What can hang from each mark:
Z_317: Z_456
Z_976: Z_140 Z_456
Z_702: Z_254 Z_811
Z_880: Z_456
Z_140: Z_254 Z_811 Z_976
Z_456: Z_254 Z_432 Z_447 Z_811 Z_976
Z_447: Z_456
Z_254: Z_456 Z_702
Z_76: Z_811
Z_811: Z_76 Z_140 Z_456 Z_702
Z_432: Z_456

Each row was made from one small tree. The marks that hang from a mark follow it in brackets, in the order of their numbers. Every link used is in the known rows. Write each row's tree.
In the rows, zero is written as 128.
Known rows:
Z_140(Z_254(Z_456(Z_811)) Z_976):  82 132 122 105 126 171 133 150 100 135 135 169 139 135 148 165 123 140 129 131 156 136 154 105 128 146 125 134 147  80 138
Z_432(Z_456): 117 123 149 133 116 112 141 122 106 144 135 106 141 132 158 142  93 128 138 118 154 123 151 122 113 150 125 126 146  99 133
Z_317(Z_456): 117 130 155 126 127 128 132 115  99 134 121 140 143 131 156 147  91 143 160 116 159 125 149 127 109 142 132 132 147  98 120
Z_976(Z_140(Z_254 Z_811)): 109 148 134 116 124 141 136 145  95 154 131 174 162 125 155 156 115 144 131 133 146 128 139 118 122 144 132 112 149 109 157
Z_976(Z_140(Z_254(Z_702)) Z_456):  97 147 148 146 116 189 136 132 112 125 130 176 165 139 152 157 112 141 126 114 149 118 147 111 101 139 137 107 151 146 137
Z_976(Z_140(Z_254(Z_456))): 104 136 137 129 130 156 140 141 104 145 140 181 142 138 155 156 108 146 121 123 144 125 152 117 111 149 129 116 149 112 136
Z_432(Z_456(Z_447 Z_811)):  97 129 137 125 117 125 140 123 104 139 120 106 155 137 159 150  95 129 126 131 145 130 146 130 126 150 116 141 156 112 132
Z_880(Z_456(Z_254 Z_447)): 101 121 133 146 126 112 130 108 102 131 124 126 187 126 166 146  82 138 146 121 149 119 162 124 109 146 125 145 142 122 112
Z_702(Z_254 Z_811(Z_456(Z_432 Z_447))): 122 154 149 132 141 152 133 145 102 137 117 113 152 127 151 135 125 140 122 119 143 116 155 137 121 144 128 121 142 148 131
Z_432(Z_456(Z_811(Z_140))): 112 129 141 109 122 118 136 118 107 132 139 126 141 132 158 142  95 133 136 123 144 125 152 126 128 148 122 126 146  93 154
Z_880(Z_456(Z_254 Z_432 Z_811 Z_976)):  81 144 136 135 134 166 117 116 108 115 129 119 206 128 165 159  88 133 167 146 152 128 176 115 118 134 126 163 140 100 133
Z_76(Z_811(Z_456)): 103 136 158 109 138 147 137 133 111 138 127 119 125 132 155 137  84 135 142 109 156 124 152 120 132 151 127 130 140 136 148
Z_140(Z_254(Z_702) Z_976): 106 134 135 126 116 175 130 148  97 122 136 145 154 131 142 168 119 140 145 123 166 121 149 100 111 142 124 118 145 135 133
Z_811(Z_76 Z_140(Z_976) Z_456): 102 121 135  90 121 157 132 146  96 120 130 150 128 121 123 126 118 156 151  93 149 130 147 124 134 147 128 117 141 163 152
Z_254(Z_456(Z_811(Z_76)) Z_702):  94 128 134 117 107 173 142 146 113 117 137 128 155 157 150 158  94 135 115 122 143 137 167  89 133 144 124 137 130 127 145
Z_432(Z_456(Z_254(Z_702) Z_811(Z_140) Z_976)):  77 136 149 135 107 162 127 116 111 116 143 137 174 133 158 157  91 126 144 141 150 118 172 111 114 142 111 133 142 121 141
Z_254(Z_456(Z_432 Z_447 Z_811)): 100 137 135 120 134 146 132 151 100 117 118 123 141 147 164 162  98 140 123 133 138 133 160 122 131 146 123 153 158  94 129
Z_880(Z_456(Z_254(Z_702) Z_432 Z_447 Z_976)):  88 137 143 159 118 169 118 130 106 102 121 117 199 136 162 163  89 139 154 135 154 114 179 112 101 136 116 159 152 150 111
Z_976(Z_140): 120 139 148 128 132 136 136 122 102 135 128 149 153 131 158 144  98 135 144 124 142 126 141 130 116 148 133 113 145 119 142
Z_76(Z_811(Z_140 Z_456 Z_702)): 120 129 155  92 135 136 142 141 112 116 132 120 110 128 146 131  86 146 160 104 145 126 150 112 144 149 123 116 140 157 166
Z_76(Z_811(Z_140 Z_702)): 134 133 150 102 137 121 146 134 108 115 132 114 120 128 158 142  83 143 167 119 143 129 145 111 144 146 121 115 140 128 163
Z_140(Z_254(Z_456(Z_432)) Z_811 Z_976):  97 136 129 106 120 166 130 183  88 133 134 166 125 129 153 164 135 147 126 127 157 128 157 103 128 144 131 135 158  59 148
Z_880(Z_456(Z_432 Z_976(Z_140))): 105 146 149 136 132 164 122 127 110 123 124 143 180 132 157 147 101 143 159 130 147 124 162 132 111 137 130 141 156 119 144
Z_76(Z_811(Z_140(Z_254) Z_456(Z_976) Z_702)):  95 143 148  96 137 164 136 146 112 126 130 143 123 125 133 144  99 157 174 121 152 131 154 108 138 142 110 120 148 190 159
Z_432(Z_456(Z_254(Z_702) Z_447 Z_811)):  81 125 139 146 103 158 134 123 107 118 130 106 183 138 167 164  87 121 122 139 149 118 161 109 114 150 113 143 147 122 124
Z_432(Z_456(Z_447)): 109 124 145 137 114 108 141 125 101 142 123 105 139 133 158 143  95 133 130 120 148 122 147 133 113 152 117 132 157 121 122
Z_140(Z_254(Z_702(Z_811(Z_456)))): 111 147 145 125 115 170 133 146 113 138 135 140 159 143 145 152 116 143 117 114 157 119 153 100 115 143 127 112 131 157 142
Z_456(Z_447): 118 133 140 131 131 109 137 126  97 135 115 119 142 133 156 149  92 139 144 124 146 127 143 132 119 148 122 130 151 135 119
Z_432(Z_456(Z_254 Z_811(Z_140 Z_702) Z_976)):  85 128 141 120 112 141 136 116 108 115 135 123 165 123 152 147  97 133 171 145 142 130 162 113 127 143 109 131 144 115 147
Z_811(Z_76 Z_456(Z_432 Z_447) Z_702(Z_254)): 117 131 139 119 130 164 144 160  98 110 116  81 158 123 126 137 116 153 156 113 136 128 157 114 131 143 122 125 141 218 137
Z_76(Z_811(Z_456(Z_254 Z_447) Z_702)):  88 124 147 117 129 150 142 139 106 117 118 105 145 124 155 143  81 139 157 120 146 125 151 111 134 154 117 137 142 172 135
Z_811(Z_76 Z_140 Z_456(Z_432) Z_702): 130 124 141  94 127 152 138 160 101  97 128  98 139 127 128 133 103 164 172 102 134 132 154 107 138 142 128 123 140 187 163
Z_702(Z_254 Z_811(Z_140 Z_456(Z_432 Z_976))): 117 164 158 122 145 156 125 136 107 132 130 143 143 123 141 129 130 143 145 122 145 117 166 139 123 137 124 111 140 148 148
Z_447(Z_456(Z_254(Z_702(Z_811)) Z_432 Z_976)): 106 154 157 162 119 178 117 129 108 116 121 112 189 138 177 156 101 135 146 139 156 118 171 102 104 134 130 137 143  85 123
Z_432(Z_456(Z_447 Z_811(Z_140))): 107 129 137 112 122 114 136 122 102 131 127 123 144 133 157 143  96 137 130 125 139 126 147 135 130 150 114 132 158 113 143
Z_702(Z_254): 131 140 147 140 142 117 138 115 101 143 133 122 154 122 152 144 101 129 146 124 151 120 157 124 115 144 130 109 133 126 127
Z_432(Z_456(Z_254 Z_811(Z_76 Z_702) Z_976)):  73 124 132 123  99 170 146 125 110 120 130  89 190 126 142 152  96 133 169 146 143 144 159  98 133 142 109 144 134 144 142

Which tree is each row?
 69 145 132 126 109 160 136 140  91 138 113 164 186 121 150 147 108 144 145 143 135 137 147 128 129 143 115 133 149 153 137 | Z_456(Z_254 Z_447 Z_976(Z_140(Z_811(Z_76))))
113 123 131 128 120 137 156 144 102 127 125 112 141 133 138 141 109 146 134 118 134 135 162 108 132 146 117 119 137 167 125 | Z_811(Z_76 Z_702(Z_254(Z_456(Z_447))))
 96 136 141  98 110 160 139 153 101 142 125 158 154 130 138 128 112 146 127 109 139 135 144 119 137 148 134 118 139 150 168 | Z_976(Z_140(Z_811(Z_76 Z_456)))
 96 136 137 140 117 177 138 153 105 128 131 179 149 151 154 167 108 147 104 125 144 119 155 111 106 148 118 121 159 153 127 | Z_976(Z_140(Z_254(Z_456(Z_447) Z_702)))
 91 147 160 131 126 166 127 113 102 135 117 179 155 130 150 146 101 145 164 130 153 128 147 140 105 139 125 131 159 122 126 | Z_317(Z_456(Z_976(Z_140)))
 94 142 132 113 131 124 124 111 109 126 116 153 166 135 151 142  95 145 150 130 144 132 161 137 131 138 113 147 156 135 139 | Z_880(Z_456(Z_447 Z_811(Z_140) Z_976))
109 122 127  92 100 145 146 165  92 120 121 122 140 121 136 142 125 143 159 122 148 145 137  97 150 142 129 121 137 110 166 | Z_140(Z_811(Z_76 Z_702) Z_976)
 97 134 151 117 119 144 135 134 111 123 116 121 132 132 131 138 103 141 174 121 152 134 156 113 126 143 118 125 144 174 139 | Z_811(Z_456(Z_976) Z_702)
116 139 144 114 126 139 138 166  95 122 113 106 140 121 140 142 122 143 144 124 140 121 158 117 134 144 127 124 149 155 149 | Z_140(Z_811(Z_456(Z_432 Z_447) Z_702(Z_254)))
100 157 146 141 117 190 130 164 112 125 135 146 149 154 157 171 123 145 120 140 155 124 170  97 111 134 118 131 146 114 134 | Z_140(Z_254(Z_456(Z_432 Z_976) Z_702(Z_811)))
130 131 149 113 137 124 141 128 106 121 135 131 129 120 132 125 112 145 158 106 142 117 160 119 126 146 127  98 133 175 150 | Z_811(Z_140 Z_456 Z_702(Z_254))
100 140 141 123 124 157 140 141 106  99  99 102 152 136 156 152 106 140 158 129 135 137 144 118 133 136 131 142 160 125 138 | Z_976(Z_456(Z_432 Z_447 Z_811(Z_702)))
 68 136 116 110 115 191 139 143  97 129 110 155 168 124 134 152 130 152 138 117 148 144 135 119 134 136 125 136 155 149 128 | Z_140(Z_254 Z_976(Z_456(Z_447 Z_811(Z_76))))
 99 138 151 149 135 150 130 125 102 114 124 125 164 122 168 148  97 135 156 119 147 120 157 120 106 139 143 135 144 101 119 | Z_976(Z_456(Z_254 Z_432))
 96 151 138 138 119 153 145 136 109 153 122 145 148 137 145 135 128 141 113 130 140 136 163 127 129 141 110 123 136 144 120 | Z_702(Z_254(Z_456(Z_447 Z_976)) Z_811(Z_76))
 80 143 139 140 134 163 129 127 101 108 110 125 180 127 168 156  97 134 147 132 138 126 154 127 120 139 132 151 154 108 117 | Z_976(Z_456(Z_254 Z_432 Z_447 Z_811))
126 133 126 108 134 130 139 134  95 136 140 138 160 125 138 149 101 162 153 114 143 133 147 113 127 141 123 113 137 167 142 | Z_811(Z_76 Z_140(Z_254))
116 140 132 109 133 163 134 143  98 116 125  91 176 133 150 157  93 143 156 132 140 141 150 111 139 138 131 143 138 129 149 | Z_456(Z_432 Z_811(Z_76))
112 123 121  81 117 158 142 146  97 102 127 128 149 123 131 143 116 149 170 122 138 145 140 106 153 141 122 119 138 134 169 | Z_456(Z_811(Z_76 Z_140(Z_976) Z_702))
106 115 136 104 120 142 141 135 101 109 135 120 159 120 132 130  94 154 173 104 135 130 158 104 132 148 125 117 125 188 148 | Z_811(Z_76 Z_140 Z_456(Z_254) Z_702)
 88 144 140 135  97 171 142 152 113 129 118 140 145 158 149 148 115 143 107 127 143 138 160 108 126 141 109 134 140 154 126 | Z_254(Z_456(Z_447 Z_976) Z_702(Z_811(Z_76)))
111 137 143 106 132 181 131 156 101 117 143 157 132 127 150 162 107 145 144 117 161 118 148 103 128 144 119 113 150 130 155 | Z_76(Z_811(Z_140(Z_254(Z_702) Z_976)))
 69 146 146 132 134 179 117 123  92 112 107 132 186 125 159 168  92 146 174 152 150 130 161 134 113 134 115 169 162 120 106 | Z_317(Z_456(Z_254 Z_432 Z_447 Z_811 Z_976))
 93 128 119 124 128 163 128 131 100 112 123  96 219 128 160 153  84 147 150 131 137 134 165 114 129 139 125 166 140 135 129 | Z_880(Z_456(Z_254 Z_432 Z_447 Z_811(Z_76)))
 96 146 145  99 131 180 123 134  97 109 120 138 165 129 141 151 101 161 179 132 143 140 159 128 132 129 121 152 153 135 144 | Z_317(Z_456(Z_432 Z_811(Z_76 Z_140) Z_976))
 91 126 129  88 121 168 130 135  87 113 113 162 151 123 137 144 114 160 156 116 146 139 139 136 138 140 119 143 158 127 136 | Z_317(Z_456(Z_447 Z_811(Z_76 Z_140(Z_976))))
 97 140 129 112 101 171 153 155 105 133 121 165 164 125 140 142 128 154 141 118 134 143 134 101 134 136 137 108 143 143 165 | Z_976(Z_140(Z_254 Z_811(Z_76 Z_702)) Z_456)
100 136 140  96 136 170 118 144  84 100 110 155 144 123 151 155 115 157 160 125 149 127 145 143 128 138 125 149 172  90 135 | Z_317(Z_456(Z_432 Z_447 Z_811(Z_140(Z_976))))
 63 135 139 140 114 147 131 115 103 138 120 120 178 127 159 156  94 127 145 150 148 129 159 128 117 146 106 151 154 123 117 | Z_432(Z_456(Z_254 Z_447 Z_811 Z_976))
 99 143 153 156 137 150 117 120  97 123 117 110 180 124 169 153  89 141 172 135 154 124 170 116 104 137 131 146 153  90 113 | Z_447(Z_456(Z_254 Z_432 Z_976))
 68 137 147 137 127 146 124 122 100 132 112 138 159 125 144 144  96 140 156 127 151 124 161 131 112 148 113 141 150 180 108 | Z_811(Z_456(Z_254 Z_447 Z_976))
 89 138 148 104 107 136 136 149 106 131 114 135 128 131 134 138 115 139 162 126 151 136 155 107 136 142 121 127 145 144 156 | Z_140(Z_811(Z_456(Z_976) Z_702))
 69 135 151 123 127 166 136 138 109 119 113 116 145 125 149 144  85 139 169 131 148 130 156 116 133 148 107 143 148 188 131 | Z_76(Z_811(Z_456(Z_254 Z_447 Z_976) Z_702))
105 160 148 146 133 156 135 145 106 138 119 140 138 136 160 147 128 137 119 139 143 124 167 134 118 139 115 131 151 112 120 | Z_702(Z_254(Z_456(Z_432 Z_447 Z_976)) Z_811)
 77 142 131 115 124 177 133 157 102 117 113 121 153 147 145 158 103 149 136 140 137 147 164 120 138 138 111 162 157 140 129 | Z_254(Z_456(Z_432 Z_447 Z_811(Z_76) Z_976))
